What can hang from each mark:
D: H
S: Q
M: H
N: B H
F: H T
H: F G N
Q: H S

Every row comes from one small tree of marks. Brackets hold a mark, then the marks that hang from it, in alphabetical order. Every link used is in the known rows. Which tree was each row made from?
Known rows:
[F [H N] T]: 0.72, -6.68, -0.94, 0.92, 0.41, 1.46, -1.04, 1.11, -4.17, 0.77, -0.88, 3.91, 0.52, 0.60, -1.01, -2.89, 1.24, 0.42
[F [H G [N B]] T]: 4.68, -6.33, 0.73, -0.73, 1.33, 1.28, -1.99, 0.82, -7.19, 0.89, -2.42, 5.20, -3.26, -1.44, -0.84, -4.24, 1.06, -0.02
[H F]: 3.10, -5.33, -1.67, 1.73, -0.71, 0.26, -0.65, 0.46, -1.05, 2.85, -1.06, -0.84, 1.88, -0.12, -0.90, -2.59, 0.67, -1.46
[F H]: -0.81, -4.37, -0.08, 2.29, -0.60, 0.14, -1.42, 2.29, -1.41, 0.59, -0.31, -0.40, -0.49, 0.32, -1.09, -1.63, 2.26, -0.21
[H F G [N B]]: 8.06, -5.56, -0.77, -0.66, 0.80, -0.88, -1.96, -0.89, -5.39, 3.82, -1.82, 2.33, -1.95, -2.67, -1.73, -4.27, -1.10, -1.60
[N B H]: 2.96, -5.67, 1.29, -0.99, -1.14, 0.64, -2.09, -0.28, -2.50, 2.67, -2.15, 0.12, -3.90, -2.24, -0.68, -0.89, 1.47, -0.13
[F [H G N] T]: 2.69, -5.17, 0.16, 1.47, 1.93, 0.69, -0.97, 0.61, -5.85, 1.02, -0.63, 4.55, -1.32, -0.68, -0.72, -2.88, 1.29, 0.59
[S [Q [H F]]]: 1.82, -7.71, -1.31, 0.97, 0.93, -0.20, -0.02, -0.76, -1.57, 6.26, -2.21, -2.01, 4.05, -1.35, 0.44, -6.01, 1.27, -1.55
[Q [H F G] S]: 4.05, -7.13, 2.70, 1.45, 1.22, 0.93, 1.07, 0.25, -2.36, 6.90, -2.11, -1.05, -4.10, -2.65, 0.39, -3.90, 1.75, -2.34
[Q H]: 1.32, -5.84, 1.43, 0.96, -0.46, -0.42, 0.75, 0.14, -0.18, 3.30, -0.05, -1.44, -0.87, 0.17, -0.80, -2.72, 1.49, -1.36
[D [H F G [N B]]]: 5.76, -7.24, -1.64, 0.34, 1.43, -0.47, -2.72, 0.20, -4.24, 4.73, -1.98, 2.38, -1.66, -2.86, -1.04, -3.21, 0.72, -1.91
[S [Q H]]: 0.30, -5.51, 0.28, 0.96, 0.72, -0.73, -0.11, -1.26, -0.76, 3.99, -0.36, -1.83, 1.40, -0.21, -0.34, -5.09, 2.10, -0.79
[S [Q [H F G]]]: 3.90, -6.07, 0.03, 1.18, 2.62, -0.68, 0.03, -1.25, -2.98, 6.43, -2.58, -1.63, 2.54, -2.35, 0.57, -6.28, 1.28, -1.73
[D [H G N]]: 2.17, -4.51, -0.28, 2.23, 1.54, -1.68, -1.84, -0.36, -2.48, 2.93, 2.03, 1.59, -1.81, -1.07, -1.51, -0.88, 2.08, -0.69
[F [H G] T]: 1.23, -4.44, 1.06, 1.94, 1.18, 1.52, -0.37, 0.86, -3.73, 0.00, -1.38, 2.31, -0.70, -0.90, 0.19, -3.09, 3.07, 0.44
[D [H F]]: 0.56, -6.99, -2.42, 2.65, -0.25, 0.82, -1.21, 1.43, 0.62, 3.65, -1.01, -0.79, 2.28, -0.65, -0.13, -1.79, 2.32, -1.79
[D [H F N]]: 1.75, -7.67, -3.02, 1.90, 0.69, -0.23, -2.07, 0.81, -1.24, 4.96, 0.15, 1.18, 2.36, -0.61, -1.19, -1.70, 1.13, -1.60
[M H]: 0.10, -6.21, -0.38, 2.51, -2.01, -1.05, -1.20, -0.41, -1.07, 1.21, 1.52, 0.45, 0.62, 0.56, 1.03, -1.49, 0.61, -0.62
[D H]: -1.08, -5.26, -0.91, 2.62, -0.50, 0.30, -1.12, 0.88, 1.05, 1.82, 0.94, -0.98, -0.33, 0.31, -1.00, -0.89, 3.28, -0.82

Which tree is each row?
7.19, -7.99, -0.22, -1.29, 2.43, -1.32, -1.57, -1.73, -6.29, 7.28, -3.12, 1.35, 0.24, -3.41, -0.09, -7.45, -0.75, -1.96
[S [Q [H F G [N B]]]]
4.99, -6.60, -0.82, 0.84, 3.29, -1.56, -0.54, -1.98, -4.91, 7.58, -1.39, 0.39, 2.48, -2.35, -0.35, -6.34, -0.25, -1.31
[S [Q [H F G N]]]
2.08, -9.08, -1.10, 0.23, 1.43, 2.07, 0.74, -1.31, -2.21, 5.33, -3.74, 0.35, 5.25, -0.87, 1.31, -7.18, 1.97, -1.20
[S [Q [H [F T]]]]
4.60, -7.52, -2.53, 0.15, 0.27, 1.77, -0.41, -0.64, -3.69, 2.83, -1.26, 3.84, 2.97, 0.32, -0.87, -3.88, -0.21, -0.90
[H [F T] N]
6.78, -7.41, 1.07, -1.65, 0.93, 3.03, -1.26, -0.92, -5.98, 3.93, -5.28, 2.63, -1.71, -3.82, 1.25, -3.38, 1.74, -0.30
[N B [H [F T] G]]
1.62, -6.45, -0.64, 0.30, 1.26, -1.36, -0.86, -1.80, -2.80, 5.50, 0.55, -0.09, 1.66, -0.41, -1.30, -4.75, 0.33, -0.58
[S [Q [H N]]]
7.19, -8.68, 2.17, -1.10, 0.98, 0.70, -0.46, -0.31, -5.79, 7.73, -3.20, 1.88, -6.39, -3.52, -0.55, -4.96, -0.30, -2.90
[Q [H F G [N B]] S]
6.64, -3.81, 0.68, -0.72, 0.15, -1.15, -2.13, -1.36, -4.85, 1.64, 0.07, 2.34, -4.29, -1.42, -2.46, -3.19, -0.38, -0.86
[H G [N B]]
6.51, -5.98, -1.25, 0.57, 1.75, 1.09, -0.04, -1.16, -5.18, 3.09, -1.20, 4.19, 1.34, -0.99, -0.68, -4.16, 0.06, -0.79
[H [F T] G N]
2.11, -4.02, 0.38, 2.20, 1.55, -1.63, -1.86, 0.94, -4.97, 2.02, 0.84, 2.14, -1.89, -1.04, -1.78, -1.75, 0.69, -0.06
[F [H G N]]
3.08, -8.07, -1.94, 0.36, 1.78, -1.10, -0.63, -1.15, -3.51, 7.45, -1.15, 0.04, 3.81, -1.32, -0.55, -5.97, -0.54, -1.74
[S [Q [H F N]]]
2.54, -5.28, 3.94, 0.94, 0.59, 0.26, 0.88, -0.13, -2.15, 4.57, -0.37, -1.05, -6.36, -1.93, -0.32, -2.72, 2.62, -1.66
[Q [H G] S]
5.14, -6.48, 0.49, 0.65, 1.99, 2.32, 0.01, -0.85, -4.49, 4.11, -3.49, 1.96, 0.33, -2.94, 1.44, -2.34, 2.03, 0.18
[N [H [F T] G]]
3.74, -5.79, 3.14, 0.76, 1.09, -0.67, 0.31, -0.96, -4.07, 5.74, 0.62, 1.04, -6.45, -1.38, -1.20, -2.79, 1.09, -1.30
[Q [H G N] S]
6.79, -8.50, -2.11, -2.04, -0.54, 2.10, -1.06, -0.75, -4.83, 2.85, -3.27, 4.53, 0.64, -0.83, -0.90, -4.81, -0.69, -1.35
[H [F T] [N B]]
6.40, -7.20, -2.25, -0.91, -0.62, -0.37, -2.28, -0.01, -3.99, 3.94, -1.80, 2.37, -0.41, -1.42, -2.29, -3.54, -1.25, -1.80
[H F [N B]]
4.93, -8.74, -1.54, 1.63, 0.86, 0.47, -1.07, -1.57, -6.35, 3.47, -0.99, 5.41, 2.45, -1.26, 1.98, -4.15, -0.94, -0.71
[M [H [F T] G N]]
